What can hang from each mark:
Q: P
Y: E G P
F: R
X: E
G: T Y
P: B T
E: X
B: P
R: B F Q Y
T: G P R

Every row comes from one small tree of marks. Brackets hold a mark, then the marks that hang from it, in alphabetical order. Every link used is in the known rows. Which tree was each row made from?
In the rows, zero is written as 100.
Known rows:
[T [R F Y]]: 85  119  90  105  110  116  102  87  85  100  124  129  67  72  108  104  83  125  89  118  129  92  129  97  114  101  72  110
[B P]: 80  121  94  98  125  135  114  101  83  93  119  124  97  40  95  111  85  110  99  126  121  74  144  138  120  100  53  93
[Q [P B [T [G Y]]]]: 78  123  76  119  112  114  119  110  68  110  112  128  94  53  102  123  90  106  107  128  101  79  124  144  101  118  51  95
[Y E G P]: 87  101  104  107  86  136  119  110  112  110  99  80  96  64  113  119  69  150  82  127  117  82  100  89  120  92  58  149
[Y [P B T]]: 100  110  89  107  132  120  120  99  99  120  121  93  100  47  109  128  90  106  120  145  108  103  98  121  130  95  56  114
[F R]: 87  118  100  114  142  125  98  94  68  98  116  126  116  45  100  115  93  113  113  128  139  83  132  106  120  79  63  114
[B [P [T G R]]]: 79  122  89  98  117  122  110  81  88  95  112  137  106  54  95  118  90  114  78  123  103  78  157  130  117  101  52  88
[F [R Q]]: 92  129  104  122  136  120  101  101  68  94  116  125  120  44  110  115  104  110  125  132  139  87  134  114  122  77  69  111
[P B [T [R Y]]]: 87  114  76  126  125  108  107  93  85  114  119  131  103  52  103  107  98  104  106  143  108  109  134  115  115  90  58  97
[Q [P T]]: 85  124  80  111  99  121  117  101  70  103  107  117  90  56  104  123  90  113  111  121  109  71  142  140  106  108  48  114
[T P]: 85  109  105  103  130  126  124  101  85  120  120  108  84  54  109  115  85  110  123  130  127  91  113  143  124  99  68  119
[G [Y E]]: 73  106  96  127  125  130  109  110  73  111  104  119  102  68  90  114  79  127  103  134  139  90  104  105  122  108  40  115
[Y G [P B]]: 87  116  90  103  118  128  119  124  102  106  117  91  96  49  118  126  75  127  104  141  121  87  91  118  121  87  70  118
[Y E [P B T]]: 104  95  97  116  106  123  123  95  107  132  111  84  97  50  106  112  89  117  109  139  99  108  104  98  126  103  48  132
[X E]: 82  137  69  113  116  129  113  119  81  98  104  114  95  57  87  113  92  106  117  143  143  90  102  133  121  90  45  128
[B [P [T G]]]: 75  120  91  99  120  131  111  86  92  95  111  130  113  46  92  124  84  113  83  127  103  71  148  138  117  98  48  92
[P T]: 82  126  86  113  116  127  106  88  90  108  104  120  117  58  99  131  86  117  105  140  115  84  134  126  124  84  43  118
[F [R Q [Y E G]]]: 80  105  106  136  117  125  98  106  82  89  111  120  122  48  106  104  96  128  102  126  138  85  129  89  109  69  71  124
[Q [P B T]]: 89  123  74  117  106  116  122  110  69  110  115  119  87  45  105  115  94  101  120  129  103  81  138  146  103  112  52  101
[Q [P [T [R Y]]]]: 85  116  78  115  98  113  113  96  69  99  110  124  83  63  105  114  94  116  103  116  111  79  147  126  102  106  54  112
[T [G Y] [R F]]: 72  133  92  100  122  110  101  87  80  103  114  146  81  88  105  124  77  131  71  118  123  84  109  108  118  119  67  93
[Y P]: 94  117  101  96  131  129  114  105  96  107  118  91  94  54  112  131  81  120  116  135  125  92  91  116  133  92  61  128
[R F Q]: 96  148  98  107  100  125  115  102  92  103  122  115  77  58  119  120  88  114  122  130  125  80  125  137  124  108  67  107
[G T [Y [E X]]]: 62  107  98  128  108  117  111  106  60  116  101  103  95  72  86  93  78  124  104  127  144  95  115  115  129  127  27  101
[E X]: 82  140  83  96  127  139  103  119  77  90  115  106  113  41  117  121  65  110  120  114  130  90  99  138  140  79  61  109
[B [P T]]: 83  116  87  102  120  131  115  87  86  97  114  124  105  43  90  117  89  108  95  129  109  76  157  137  119  98  44  92
[T R]: 87  135  91  105  118  115  102  97  75  99  111  133  89  68  112  112  89  122  100  127  133  95  135  111  125  92  66  113
[Q [P B [T [R F]]]]: 95  123  70  114  97  107  122  98  67  113  119  124  67  55  108  108  96  101  113  121  101  85  149  137  101  122  57  94
[Y E [G T] P]: 79  100  110  111  74  125  120  104  105  116  95  74  88  71  106  106  73  152  81  129  122  82  113  92  120  109  48  144
[Y E [G [T P R]]]: 70  105  106  119  65  117  119  98  89  117  92  103  81  77  104  88  78  147  76  123  127  82  147  103  111  113  53  131
[Q [P B [T G R]]]: 85  129  75  113  103  107  117  103  70  109  113  132  86  56  110  116  95  108  102  122  97  83  139  139  101  116  60  97
[F [R B]]: 91  122  102  105  134  126  102  95  78  97  111  129  101  41  101  112  108  102  124  131  120  90  133  111  114  90  64  119
[B [P [T R]]]: 86  117  86  102  116  122  113  82  82  97  114  130  98  50  94  110  94  109  90  124  110  83  165  129  119  100  49  88
[Y [G [T R]] P]: 79  116  100  101  96  113  115  103  93  104  105  89  84  75  113  115  79  141  88  131  131  84  118  107  123  103  61  122

Which tree is each row?
70  105  108  115  108  100  115  88  71  117  116  112  68  73  100  87  94  120  104  127  137  99  140  122  119  119  60  109 -> [G [T P [R Y]]]
76  111  105  125  121  92  115  99  59  113  111  105  78  86  98  102  102  119  112  138  147  107  116  112  131  130  45  93 -> [G [T [R Q]] [Y P]]
67  132  92  107  84  116  108  101  82  100  102  117  82  75  107  107  74  140  81  128  136  71  145  118  114  105  56  111 -> [Y [G [T [R F]]]]
74  108  112  94  120  110  114  91  102  107  116  137  70  72  116  110  100  116  90  118  98  105  105  121  107  110  90  120 -> [T G P [R B Y]]
84  123  107  118  91  135  108  124  107  86  106  111  92  44  119  99  105  109  129  126  101  109  103  118  114  94  70  135 -> [R B Q [Y [E X]]]
73  114  107  114  114  109  124  101  73  129  117  104  76  56  99  94  92  107  122  140  132  95  130  146  123  123  53  103 -> [G [T [P B]]]
82  130  113  104  117  104  117  95  87  111  115  134  89  76  129  118  98  119  98  121  116  99  117  136  123  104  90  107 -> [T G P [R Q]]
81  128  77  114  106  116  118  109  74  109  113  126  94  49  106  123  90  107  107  127  97  76  130  147  101  114  55  101 -> [Q [P B [T G]]]
65  98  101  114  112  127  106  111  99  95  114  94  96  62  103  116  73  140  88  132  134  82  98  101  114  87  61  129 -> [R [Y [G T] P]]
97  124  94  128  126  113  109  102  61  98  118  126  112  41  109  111  111  100  130  129  125  87  145  122  111  88  67  101 -> [F [R [Q [P B T]]]]
88  117  108  121  131  123  100  104  83  86  116  129  106  41  107  107  117  103  129  132  122  98  126  107  109  81  75  119 -> [F [R B Q Y]]
61  98  106  124  128  106  122  99  58  126  112  108  78  76  85  100  89  114  117  137  148  94  117  137  123  133  39  94 -> [G [T P] Y]
67  117  101  120  63  120  109  102  89  108  88  109  91  77  103  92  76  152  70  126  130  79  149  95  112  107  47  131 -> [Y E [G [T R]]]
90  128  85  106  106  114  107  80  91  106  101  131  96  66  106  120  103  111  105  135  102  99  147  118  119  96  51  116 -> [P [T [R B]]]
107  119  98  109  112  98  133  94  81  127  136  119  46  61  126  92  105  96  129  125  117  112  133  139  120  122  89  89 -> [T [P B] [R F Q]]
93  145  105  99  103  129  120  114  96  86  109  127  82  39  114  110  119  92  135  137  98  94  142  153  117  111  66  104 -> [R [B P] Q]
67  107  103  111  150  118  124  112  82  126  123  127  96  59  104  124  82  109  106  135  118  95  80  147  117  115  71  93 -> [T [G Y] [P B]]
96  143  98  100  103  112  112  101  84  89  111  138  74  58  118  101  118  102  117  129  109  103  152  129  119  109  72  102 -> [T [R [B P] Q]]
87  144  90  124  101  115  118  118  77  99  111  124  103  49  120  122  102  106  125  135  108  85  130  153  111  103  64  102 -> [R [Q [P B [T G]]]]
98  146  92  108  85  120  123  107  80  101  122  114  60  58  121  115  92  111  125  118  117  71  135  146  111  122  68  103 -> [R F [Q P]]
102  116  95  105  119  113  115  88  96  109  113  97  98  65  116  130  96  117  112  136  114  102  113  111  133  91  60  121 -> [Y [P [T [R Q]]]]
73  119  106  102  137  122  122  108  94  124  123  123  96  50  113  123  80  110  106  134  109  91  92  151  118  106  80  106 -> [T G [P B]]
67  105  108  119  69  125  120  104  93  119  92  98  88  70  102  94  73  147  82  127  127  77  138  111  112  110  48  135 -> [Y E [G [T P]]]
105  115  90  111  125  108  119  97  95  117  121  98  94  54  117  122  100  105  122  143  108  112  109  117  130  96  64  109 -> [Y [P B [T [R Q]]]]
64  132  93  111  89  116  106  107  79  97  98  118  94  73  106  108  77  141  83  131  138  74  143  118  116  98  55  114 -> [Y [G [T R]]]
76  149  101  89  110  116  99  96  94  94  101  149  89  73  116  123  96  122  85  126  101  93  118  119  116  107  74  117 -> [T G [R B]]
76  106  106  110  99  138  106  108  111  98  104  118  81  51  99  101  97  118  108  131  102  99  108  101  104  101  59  145 -> [R B [Y E]]
84  101  87  121  149  118  118  107  78  117  118  106  101  61  95  128  87  109  118  145  128  102  87  118  128  105  45  98 -> [G [Y [P B T]]]
87  90  95  123  123  117  115  93  82  118  106  103  96  77  94  118  87  126  99  133  126  104  100  91  126  110  40  117 -> [G [Y E [P [T R]]]]
90  99  94  103  124  128  114  98  107  111  140  96  62  52  105  112  74  117  105  127  118  90  86  104  113  107  71  112 -> [R F [Y [P B]]]
100  132  76  121  108  103  115  89  86  119  121  129  89  55  112  109  103  98  116  142  103  106  145  129  119  105  61  88 -> [P B [T [R F Q]]]
87  110  92  111  129  112  104  102  86  100  124  119  84  63  111  106  91  120  100  128  129  107  111  97  120  91  74  114 -> [T [R [Y [P B]]]]
67  98  97  118  117  124  109  117  99  100  120  95  94  54  104  110  76  132  94  137  130  89  95  106  112  90  65  119 -> [R [Y [G T] [P B]]]
73  118  90  113  112  118  97  103  83  89  113  132  93  71  111  107  82  135  82  124  135  91  127  97  113  81  72  118 -> [T [R [Y G]]]
89  116  99  98  126  125  112  90  106  111  110  97  110  62  110  144  82  123  99  136  107  89  94  116  130  91  55  127 -> [Y [P [T G]]]
93  131  93  76  94  131  122  77  110  104  116  127  54  51  97  115  98  98  102  122  76  77  144  140  107  134  55  99 -> [R [B [P [T G]]] F]
67  121  95  113  68  133  109  115  87  102  91  93  104  61  107  96  60  144  82  115  127  78  127  110  122  99  45  127 -> [Y [E X] [G T]]
92  115  93  103  132  120  116  98  104  118  118  99  107  50  111  136  86  112  109  143  102  99  90  122  127  96  59  114 -> [Y [P B [T G]]]
75  122  88  109  81  145  107  121  95  95  94  99  112  54  114  109  57  143  84  113  123  78  115  108  123  81  56  133 -> [Y [E X] G]
93  95  91  117  86  127  124  105  116  122  102  81  102  56  110  115  77  136  88  137  100  94  108  94  117  94  53  134 -> [Y E G [P B T]]
83  118  108  97  92  99  125  79  78  125  114  112  40  74  104  86  103  107  114  125  118  98  149  133  118  142  59  105 -> [G [T P [R B F]]]
67  125  88  115  126  124  103  88  89  107  100  131  128  69  95  142  80  124  87  138  113  80  114  125  121  93  43  109 -> [P [T [G Y]]]
81  104  101  104  76  130  118  112  101  108  98  64  94  63  114  103  63  144  87  114  120  88  101  99  130  102  51  136 -> [Y [E X] [G T] P]
